Every row comes from one small tree of marks. The marks that hang from a mark follow it in brackets, in the order of their numbers. Every link used is in the known rows. Which tree was each row made from?
Known rows
j840(j293(j602(j304))): [ 0.28 -3.76 -5.04  0.59  1.70 -0.62 -1.71 -1.07 -3.53  1.15 -1.35 -0.20
 -0.48  2.91  0.06 -1.40  0.87  0.50  1.97  3.80 -0.06  0.48]
j231(j602 j840(j293)): [-1.91 -0.74 -0.67  0.68  0.89 -3.80  3.34 -4.07 -0.98  0.45  1.46 -1.77
  0.93  1.22 -1.30 -0.19 -1.32 -0.76  2.45  5.31  0.80  0.29]
j231(j460 j602 j840): [-1.87  1.26 -1.67 -1.41 -1.54 -3.53  1.20 -5.85  1.07 -0.33  2.87  1.78
  4.70 -0.48 -2.03 -2.96 -0.88 -2.64  3.62  2.17 -1.62  1.23]
j231(j460 j602): [ 1.11 -1.33 -2.40 -1.68  0.46 -4.20 -0.55 -6.01  1.03  0.62  1.59  1.68
  1.95  2.15 -3.09 -2.29  0.71 -5.32  1.52  2.19 -1.63  0.03]
j840(j231(j602(j293))): [ 1.92  1.70  0.55  0.55  3.55 -3.34 -0.12 -5.19  2.12  1.90  0.49  0.30
  1.41  2.83 -2.39 -5.26 -0.01 -2.80 -2.62  6.78  1.29  0.40]
j840(j231(j460) j293(j602)): [-2.19  5.19 -0.15 -2.69 -1.36  2.13 -3.63 -4.13 -2.01  1.57  0.42 -0.83
  7.03  3.15 -1.64 -2.05  0.75  1.81  3.00  5.91  3.59 -0.98]
j840(j231(j460 j602(j293 j304))): [ 3.67  1.35 -0.47 -0.86  1.58 -2.08 -2.02 -5.62  2.18 -0.17 -1.01  2.41
  2.83  1.41 -1.36 -4.55  1.33 -3.32 -0.76  3.45  0.68  2.52]
j460(j231(j602(j435) j840)): [-0.48  3.84 -0.64  3.10  0.15 -0.91  1.97 -2.60  0.14 -2.38  2.98 -1.69
  2.87  0.13 -0.51 -0.58 -1.20 -0.94 -0.61  4.57 -2.07 -2.93]
j293(j602(j304 j435)): [ 3.39 -3.22 -6.23  1.64  2.03  0.95 -1.88 -0.32 -3.80 -1.60  0.18  1.74
  0.18  1.48  1.79 -4.34  2.21 -1.29  0.53 -0.51 -4.40  0.30]
j231(j460 j840): [-3.33  3.15 -5.45 -1.63 -4.18 -1.90 -0.01 -4.21  1.40  1.40  1.41  1.78
  3.37 -2.21 -0.57 -5.98 -2.59  0.15  2.92  3.11  0.68  0.69]
j231(j460 j840(j293)): [-3.88  3.20 -4.37 -2.12 -5.14 -0.72  0.44 -3.95 -0.12  1.55  0.25 -0.51
  3.10 -1.62 -0.61 -3.03 -2.03  1.34  4.26  4.00  3.44  0.34]
j460(j231(j602(j293) j840)): [-0.96  2.42 -0.96  3.09  0.91 -2.65  1.22 -3.05  2.31  0.10  2.75  0.06
  2.93  0.07 -2.17 -2.93 -1.01 -1.29 -1.10  6.22 -1.24 -0.77]
j304(j602): [-3.22 -6.56 -5.31 -1.99  1.83 -2.73 -3.31 -2.31 -1.57  1.96 -1.40 -1.66
 -2.61  3.52 -1.18 -5.44 -4.16 -4.18 -0.08  5.03 -0.36 -2.55]
j840(j231 j293(j602(j435))): [-0.20  4.50 -0.03 -0.39  0.33  2.90 -1.50 -2.39 -3.70  0.41  0.24 -3.02
  4.07  3.39 -0.02 -1.68  0.84  1.91  0.79  5.75  3.18 -2.13]
j602(j293 j435): [ 4.49 -0.77 -6.52  1.28 -0.42 -0.61  1.26 -2.21  0.64  1.89 -0.61 -0.11
 -3.48 -0.51 -0.32 -7.84  1.40 -3.73 -2.79  1.86  1.10  0.27]
j231(j460 j602(j304) j840(j293)): [ 0.08 -1.06 -1.85 -1.15 -1.62 -2.47  0.98 -4.53 -0.90 -2.07 -0.34  0.82
  2.65 -0.51  0.05  0.75  0.24 -1.40  4.74  1.06  0.04  2.80]
j435(j602(j304)): [ 3.11 -6.91 -7.00  3.47  1.48 -5.50 -0.75 -1.42 -3.70 -0.11 -1.51  3.94
 -0.42  0.63 -0.88 -4.47 -2.28 -2.41  0.45  3.07 -1.49 -0.30]
j840(j231(j460) j293(j602(j304))): [-0.36  3.32 -0.99 -2.04 -0.63  2.22 -4.15 -3.33 -2.50  0.07 -1.41  0.13
  5.61  2.63 -0.07 -1.57  1.19  1.94  2.93  4.32  2.58  0.50]

Write each row's tree
[ 7.42 -3.02 -4.04 -0.44  0.07 -1.61 -0.16 -4.48  0.41 -2.20 -0.85  2.65
 -0.36 -0.13 -0.50 -3.27  4.32 -6.82  0.44 -2.57 -2.21  2.96]  j231(j460 j602(j293 j304 j435))
[ 2.32 -3.99 -3.26  2.21  2.54 -4.66  2.20 -3.16  1.23 -0.56  0.15  2.50
 -0.64 -0.86  0.04 -4.85  0.27 -2.68  0.37  2.11 -2.23  4.28]  j231(j602(j293 j304) j840)
[ 4.83 -7.33 -7.52  3.78  1.34 -5.40 -0.73 -1.40 -2.33  1.02 -1.84  4.92
 -0.37 -0.25 -1.58 -6.84 -0.65 -3.21 -0.31  2.66 -0.77  1.62]  j435(j602(j293 j304))
[ 0.72 -5.81 -5.66 -1.47  0.74 -0.24 -2.32 -1.75 -1.71  1.02 -1.80 -1.92
 -3.12  1.85 -0.49 -7.24 -1.44 -5.74 -1.17  2.15  0.27 -1.39]  j304(j602(j293 j435))
[ 1.71  5.08  2.07 -2.19 -1.16  0.88 -0.19 -5.79 -1.33 -0.99 -0.46 -3.10
  3.80  2.73 -1.25  0.87  1.25 -1.75  1.16  4.33  4.15 -1.52]  j840(j231(j460 j602(j435)) j293)
[ 0.87 -3.63 -2.79  2.00  2.60 -4.86  2.27 -3.21 -0.17 -1.66  0.57  1.61
 -0.52  0.03  0.81 -2.48 -1.26 -1.75  1.10  2.50 -3.00  2.30]  j231(j602(j304) j840)
[-0.12  3.92  2.03 -2.35 -0.26 -1.03 -0.94 -6.19 -0.23  0.67 -0.42 -2.15
  3.94  3.41 -2.36  0.44  0.20 -1.26  1.41  6.42  4.30 -0.88]  j840(j231(j460 j602) j293)
[ 1.67  3.43  0.41 -1.56  0.85 -2.31 -1.49 -6.51  2.67  1.39  0.58  1.40
  4.23  1.93 -2.85 -5.15  0.70 -3.36 -0.75  5.04  1.53  0.90]  j840(j231(j460 j602(j293)))
[-0.73  0.91 -0.79  3.10  0.94 -1.81  1.01 -2.07 -0.33 -2.16  0.47 -1.46
  1.35  0.74 -0.02  1.72 -1.29  0.47  0.46  5.67 -0.71 -0.89]  j460(j231(j602(j304) j840(j293)))
[ 7.49 -3.87 -8.11  2.28  0.78 -0.48  0.37 -0.86  0.04 -0.71 -3.23  1.40
 -5.76 -1.36  2.19 -7.00  2.28 -3.54 -3.05 -0.57 -0.47  2.65]  j602(j293 j304 j435)
[-4.00  4.42 -2.89  2.29 -1.88 -0.53  0.61 -1.71  0.33  0.77  0.80 -2.44
  1.74 -0.13 -0.52 -1.21 -3.17  2.60  0.06  7.98  2.07 -2.78]  j460(j231(j840(j293)))
[ 2.08 -2.74 -4.98  0.77  0.86  1.21 -0.95 -0.64 -4.76 -0.54 -1.29 -1.11
 -0.60  2.21  1.20 -0.94  1.90  0.03  1.70  1.79 -0.10 -0.23]  j840(j293(j602(j304 j435)))
[ 1.94  0.19  1.12  0.32  3.18 -2.02 -0.05 -4.10 -1.12 -0.53 -2.31 -2.28
 -0.25  3.86 -0.21  0.72 -0.22 -0.50 -0.66  6.57  3.13  0.11]  j840(j231(j602(j304)) j293)
[-2.19  2.76 -0.69  2.83  0.95 -2.83  1.29 -3.09  1.27 -0.69  3.06 -0.70
  3.03  0.80 -1.49 -0.96 -2.22 -0.51 -0.44  6.50 -1.89 -2.30]  j460(j231(j602 j840))
[ 4.93 -0.65 -2.45  3.67  2.45 -1.18  0.12 -2.04  0.79 -2.36 -0.05  0.04
 -0.87  1.09 -0.42 -1.38  1.74 -4.01 -3.03  2.65 -2.39 -0.70]  j460(j231(j602(j293 j304 j435)))
[ 0.14 -1.46 -2.01  1.48  1.66 -4.74  2.88 -4.15  1.73  1.44  2.19  1.29
  0.98 -0.19 -2.06 -5.47 -0.50 -2.73  0.44  4.10 -1.17  2.39]  j231(j602(j293) j840)
[-2.27  1.51 -0.59 -1.91 -2.45 -2.39  1.73 -5.59 -0.47 -0.13  1.70 -0.28
  4.54  0.13 -1.98  0.03 -0.29 -1.49  4.85  3.00  1.17  0.92]  j231(j460 j602 j840(j293))
[-0.20  0.79 -2.03 -1.14 -1.55 -3.46  1.12 -5.79  2.32  0.87  2.46  2.79
  4.70 -1.36 -2.64 -5.23  0.82 -3.51  2.94  1.80 -0.72  3.05]  j231(j460 j602(j293) j840)
[ 2.64 -2.08 -1.88  1.75  0.62 -1.35  3.79 -2.39 -3.08 -3.53 -0.60 -1.77
 -1.13 -0.24  2.04  1.05  0.59 -1.23  2.01  0.79 -0.50  1.32]  j231(j602(j304 j435) j840(j293))
[ 4.92 -0.47 -2.74 -1.25 -0.70 -1.67  0.46 -5.60  0.89 -0.29  1.23  1.44
  1.62  0.43 -2.37 -4.05  3.60 -7.00  0.50 -0.70 -1.07  1.19]  j231(j460 j602(j293 j435))
[-4.55  3.16 -3.71 -2.19 -4.23  0.60 -0.94 -3.37 -1.75  1.31  1.85  0.51
  6.45 -0.77 -1.02 -3.08 -0.52  1.99  5.92  3.03  1.36  0.64]  j231(j460 j840(j293(j602)))
[ 3.34  4.53  0.53 -1.33 -0.10 -0.37 -0.70 -5.96  1.49 -0.27  0.58  0.46
  3.86  1.37 -1.82 -4.62  1.81 -3.91 -0.91  2.99  1.38  0.34]  j840(j231(j460 j602(j293 j435)))
[-2.81  2.70 -3.09  2.73 -0.58  0.73 -0.95 -0.53 -1.31 -0.77  0.86 -0.82
  3.34  0.16  0.44 -0.75 -1.62  3.22  1.37  5.91 -0.48 -1.38]  j460(j231(j840(j293(j602(j304)))))
[-2.91  5.15 -2.41  2.41 -1.90  2.13  0.01 -0.83 -1.87 -0.88  2.13 -2.44
  4.23  0.07  0.10 -0.78 -1.18  2.74  1.08  5.54  0.32 -3.15]  j460(j231(j840(j293(j602(j435)))))
[ 2.07 -1.35 -2.04  3.25  3.23 -3.27 -0.75 -2.49  0.84 -1.52  0.22  0.16
 -0.55  2.41 -0.96 -0.07 -0.30 -2.70 -2.23  5.00 -2.89 -1.65]  j460(j231(j602(j304)))
